What can hang from each mark:
liki: duret mubaf
pituk: liki
mezi: mubaf
balep: gamel merav mezi simi
simi: balep
manot: diti mubaf
mubaf: liki manot
diti: manot
kinulet: diti
merav: balep duret
gamel: balep
duret: gamel liki merav simi

In the rows, 128 means zero.
Known rows, with every way that one mark hangs from another:
(mezi mubaf): [ 85  86 113 169 130  90 179  72 104 142 177 109 129 157 134  81 123 145
 141  91  74 128 161 139 106  97 142 144  96]
(pituk (liki (mubaf (manot diti)))): [ 99 102 136 145 129  87 164  78 113 165 174 147 105 151 107  87 109 144
 139 100  68 119 155 114 125  93 163 177 113]
(simi (balep gamel (merav duret))): [ 99 107 126 146 137  99 172  49  99 153 133 111 122 154 146  99 124 115
 146 115  79 126 138 103 154 116 145 134 137]
(liki (duret (merav (balep mezi)) simi) (mubaf manot)): [ 71 107 146 138 186 113 167  86 131 150 132 142  78 169 125 112  60 127
 121 100  82 141  87 114 125 118 156 113 120]
(pituk (liki duret)): [ 88  85 120 155 134  81 151  90  82 160 170 140 119 151 130  86 120 166
 158 108  68 112 165 126 117 101 167 171 126]
(kinulet (diti (manot (mubaf (liki duret))))): [ 90 100 122 139 142  92 150 104 101 166 154 120 104 130 147  57 138 166
 158  72  99  99 155 126 127 108 125 137 113]
(kinulet (diti (manot (mubaf (liki (duret gamel simi)))))): [ 74  95 123 141 146  79 156 116  97 171 154 106 105 132 140  86 140 168
 144  62  91 101 136 143 120 123 124 116 125]
(simi (balep gamel mezi)): [ 88  97 132 156 137  98 160  61  95 132 118 119 115 180 158 103 117 114
 149 103  64 140 148 111 137 127 142 126 129]
(duret liki (simi (balep mezi))): [ 89  74 146 140 161 110 183  79  90 146 116 122 115 193 137 127 105 121
 119 115  57 132 119 143 117 125 151 102 137]
(balep gamel simi): [ 69  91 130 162 142  72 167  80 102 147 139 124 112 185 166  87 147 139
 158 116  71 129 154 125 131 128 141 145 118]
(simi (balep gamel (merav (duret liki)) mezi)): [111 111 139 133 142 114 164  43 103 142 113 125 106 198 146 111 109 106
 127 112  77 141 122  99 158 136 141 122 134]
(mubaf (liki (duret merav simi)) manot): [ 86  90 143 148 173 123 173  73 136 175 147 133 100 147 117  89 104 152
 113  92  81 110 122 147 109  88 156 111 124]
(mubaf (liki (duret gamel)) manot): [ 91  80 127 160 146 119 158  83 142 175 155 132 109 126 126  83 117 156
 126  75  91 118 144 141 113  91 147 132 131]
(simi balep): [ 87  69 128 154 143 101 180  75  92 156 145 113 136 143 141  96 116 128
 150 110  68 117 160 129 119  96 148 132 129]
(mezi (mubaf (liki (duret gamel)) (manot diti))): [ 94  95 119 158 133 123 159  71 145 178 181 110 102 138 118  85 124 141
 115  59  91 124 133 150 107  99 142 135 106]
(diti manot): [ 77  71 127 168 120  78 166  80  88 155 162 120 117 140 145  79 127 171
 144  70  76 112 165 129 130  90 126 156 113]
(merav (balep simi) duret): [ 77  80 120 132 163 106 168  93 110 173 172 162 117 140 151  65 107 122
 159  97 109 127 136 106 147 131 144 177 109]
(gamel (balep merav (mezi (mubaf manot)) simi)): [ 93  92 155 158 123 104 179  61 158 135 138 124 114 198 125  79  86 136
 132  96  91 146 124 127 137 119 122 130 105]
(mezi (mubaf (liki duret) (manot diti))): [103  99 124 159 135 130 163  65 144 174 173 118  96 139 123  68 124 139
 124  75  94 121 137 142 110  92 146 140 101]
(merav balep): [ 81  78 110 159 146 107 157  88  92 156 175 152 130 140 136  64 107 130
 148  96  80 128 150 124 136 110 138 155 108]
(gamel balep): [ 70  62 132 168 140  91 147  85 102 151 159 130 126 137 128  82 104 156
 145 109  62 122 160 139 114 100 142 164 114]
(mubaf (liki (duret (gamel (balep merav)) simi)) manot): [ 87  82 143 162 145 117 163  82 146 171 142 121 106 132 112  98 103 158
 115  88  85 122 112 151 121 100 142 108 145]
(diti (manot (mubaf (liki (duret (merav balep)))))): [ 84 101 132 127 168  94 162  86 100 167 163 134 104 146 127  80 111 147
 124  66  98 100 139 136 143  91 117 131 101]
(liki (duret merav)): [ 67  80 126 153 163  97 152  80  97 166 157 118 113 163 132  99 103 153
 131 105  64 112 147 137 110  95 157 139 112]
(kinulet (diti manot)): [ 81  75 113 157 117  86 153  94  87 156 170 120 119 129 151  55 131 172
 157  66  84 111 160 120 124 115 133 154 113]
(mezi (mubaf (liki (duret gamel merav simi)) (manot diti))): [ 80  97 129 148 155 117 170  70 140 181 181 101 101 152 103 109 113 138
  91  61  81 117 110 163  99 103 146 111 106]
(kinulet (diti (manot mubaf))): [ 85  98 123 147 134  75 156 104  91 157 160 123 121 141 142  59 134 165
 159  74  82 104 165 126 130 107 119 150 103]

Rows:
[ 99  90 127 163 130 117 170  63 155 154 166 107 113 136 110  87 103 152
 116  74  98 129 123 148 114  96 137 118 119]	(mezi (mubaf (liki (duret (gamel (balep merav)))) manot))
[ 64  98 145 141 165  96 135 107 113 192 154 116 100 148 112 113 126 136
 120  95  65 104 130 165 121 111 129 133 115]	(manot diti (mubaf (liki (duret (gamel balep) simi))))
[ 89  89 146 124 173 112 166  61 121 171 156 137  93 188 102 116  91 129
  84 105  58 121 119 141 110  93 155 138 102]	(duret (liki (mubaf (manot diti))) merav)
[ 92  95 137 146 137  82 174  82 102 161 156 124 115 147 131  74 137 158
 137  71  90  99 169 138 136  79 112 140 105]	(diti (manot (mubaf liki)))
[102 109 137 156 124 102 167  47 100 133 113 111 120 198 147 101 114 108
 140 108  67 142 138 103 157 124 134 106 132]	(simi (balep gamel merav mezi))
[ 94  88 138 162 156 122 171  83 138 173 139 135  98 132 132  76 118 156
 135  97  88 116 131 142 112  91 154 122 135]	(mubaf (liki (duret simi)) manot)
[ 86  98 137 146 145  86 164  90 103 165 147 120 102 143 140  79 134 164
 143  76  93 100 160 136 133  81 118 138 112]	(diti (manot (mubaf (liki duret))))
[102 108 149 133 151 118 175  67 128 181 142 137  87 171 111 108 103 127
 107 112  78 127 101 121 141 107 149 138 124]	(balep (merav (duret (liki (mubaf (manot diti))) simi)))
[ 76  91 139 130 167 102 165  88 124 184 156 134  87 149 114 134 105 134
 102  91  73 128 103 136 114 123 155 151 127]	(merav (duret gamel (liki (mubaf (manot diti))) simi))
[ 42  74 136 157 161  75 158 110 104 152 138  98  89 133 135 145  95 156
 140 111  64 130 111 138  98 122 158 127 144]	(liki (duret (gamel balep) simi) mubaf)
[ 79  77 139 147 119 100 175  68 137 144 158 103 120 189 124 102 103 129
 114  72  97 140 128 137 130 132 120 114 112]	(duret (gamel (balep merav (mezi (mubaf liki)) simi)))
[ 60  74 149 141 154  87 170  72 148 146 164 115 122 190 107 117  74 140
  98  67  77 138 121 150 108 124 131 129  97]	(duret (gamel (balep (mezi (mubaf manot)) simi)) merav)
[ 45  85 133 144 176  76 173  95  97 161 149  92  95 162 127 156  96 145
 114 101  61 124 109 140  96 114 161 107 131]	(liki (duret gamel merav simi) mubaf)
[ 79  80 143 156 148 103 183  82  93 148 123 113 123 172 142 112 106 121
 141 104  63 132 135 129 121 117 145 109 133]	(duret (simi (balep mezi)))
[ 81 101 130 145 162  93 158  97 112 173 151 121 116 151 127  96 131 143
 135  94  82 107 160 147 119  92 130 128 115]	(manot (mubaf (liki (duret gamel))))
[101  99 116 143 163 130 175  63 144 155 181 133 109 140 116  66  94 132
 115  72 105 125 121 138 114  95 147 123  98]	(mezi (mubaf (liki (duret (merav balep))) manot))
[ 63  66 125 151 146  89 142  89 109 169 176 130 125 117 124 101 102 152
 137  83  78 122 150 129 119 115 145 181 120]	(merav (duret (gamel balep)))
[ 53  74 124 170 151  83 159 107  94 168 150 107 112 147 140 125 122 160
 140  97  61 122 132 151 105 115 151 125 138]	(liki (duret gamel simi))
[ 94 101 130 154 147 111 176  66 102 157 121 101 102 156 149 105 134 127
 138 116  81 119 118 129 134 117 152  87 151]	(mubaf (liki (duret (simi (balep gamel merav)))))
[ 69  99 155 129 159 104 133 101 130 187 142 125  91 182 125 103 118 124
 127  88  84 117 136 147 134 127 119 141 104]	(manot diti (mubaf (liki (duret (gamel (balep mezi simi))))))
[100 129 124 173 109  93 163  41 112 117 140 108 112 217 142  87 121 124
 134  90  73 154 138 110 149 127 126 117 101]	(balep gamel merav (mezi mubaf))
[ 93 107 137 140 152 107 150  83 109 189 165 133 113 164 116  73 140 122
 127  96  72 102 167 145 134  88 124 147  90]	(manot diti (mubaf liki))
[ 75  85 144 107 184 106 177  78 136 152 150 151  96 209 112 130  64 110
  81  82  86 147  92 131 125 138 139 115 109]	(duret gamel (liki (mubaf manot)) (merav (balep mezi simi)))
[ 66  98 133 130 172  81 169 100  96 170 165 119 106 146 120 109 113 150
 111  56  90 103 120 152 134 105 115 110 115]	(diti (manot (mubaf (liki (duret gamel (merav balep) simi)))))
[ 66  66 152 130 157  93 160  91 140 167 148 130  90 168 115 131  97 139
 104 102  70 133 110 152 109 126 143 149 124]	(duret (gamel (balep simi)) (liki (mubaf (manot diti))))
[ 79 102 134 147 168 111 180  70 123 142 166 142 120 184 110  91  72 120
 104  75  75 140 104 138 123 120 138 111  93]	(duret (merav (balep (mezi (mubaf manot)))) simi)
[ 90  85 130 156 140 128 141  81 142 197 165 132  97 130 119  83 122 144
 116  69  84 114 139 146 120  96 144 144 121]	(mubaf (liki (duret gamel)) (manot diti))
[ 65  86 147 126 180  93 175  80 117 176 158 117  95 188  91 158  93 132
  66  91  47 123  93 162  99 112 152 108 119]	(duret gamel (liki (mubaf (manot diti))) merav simi)
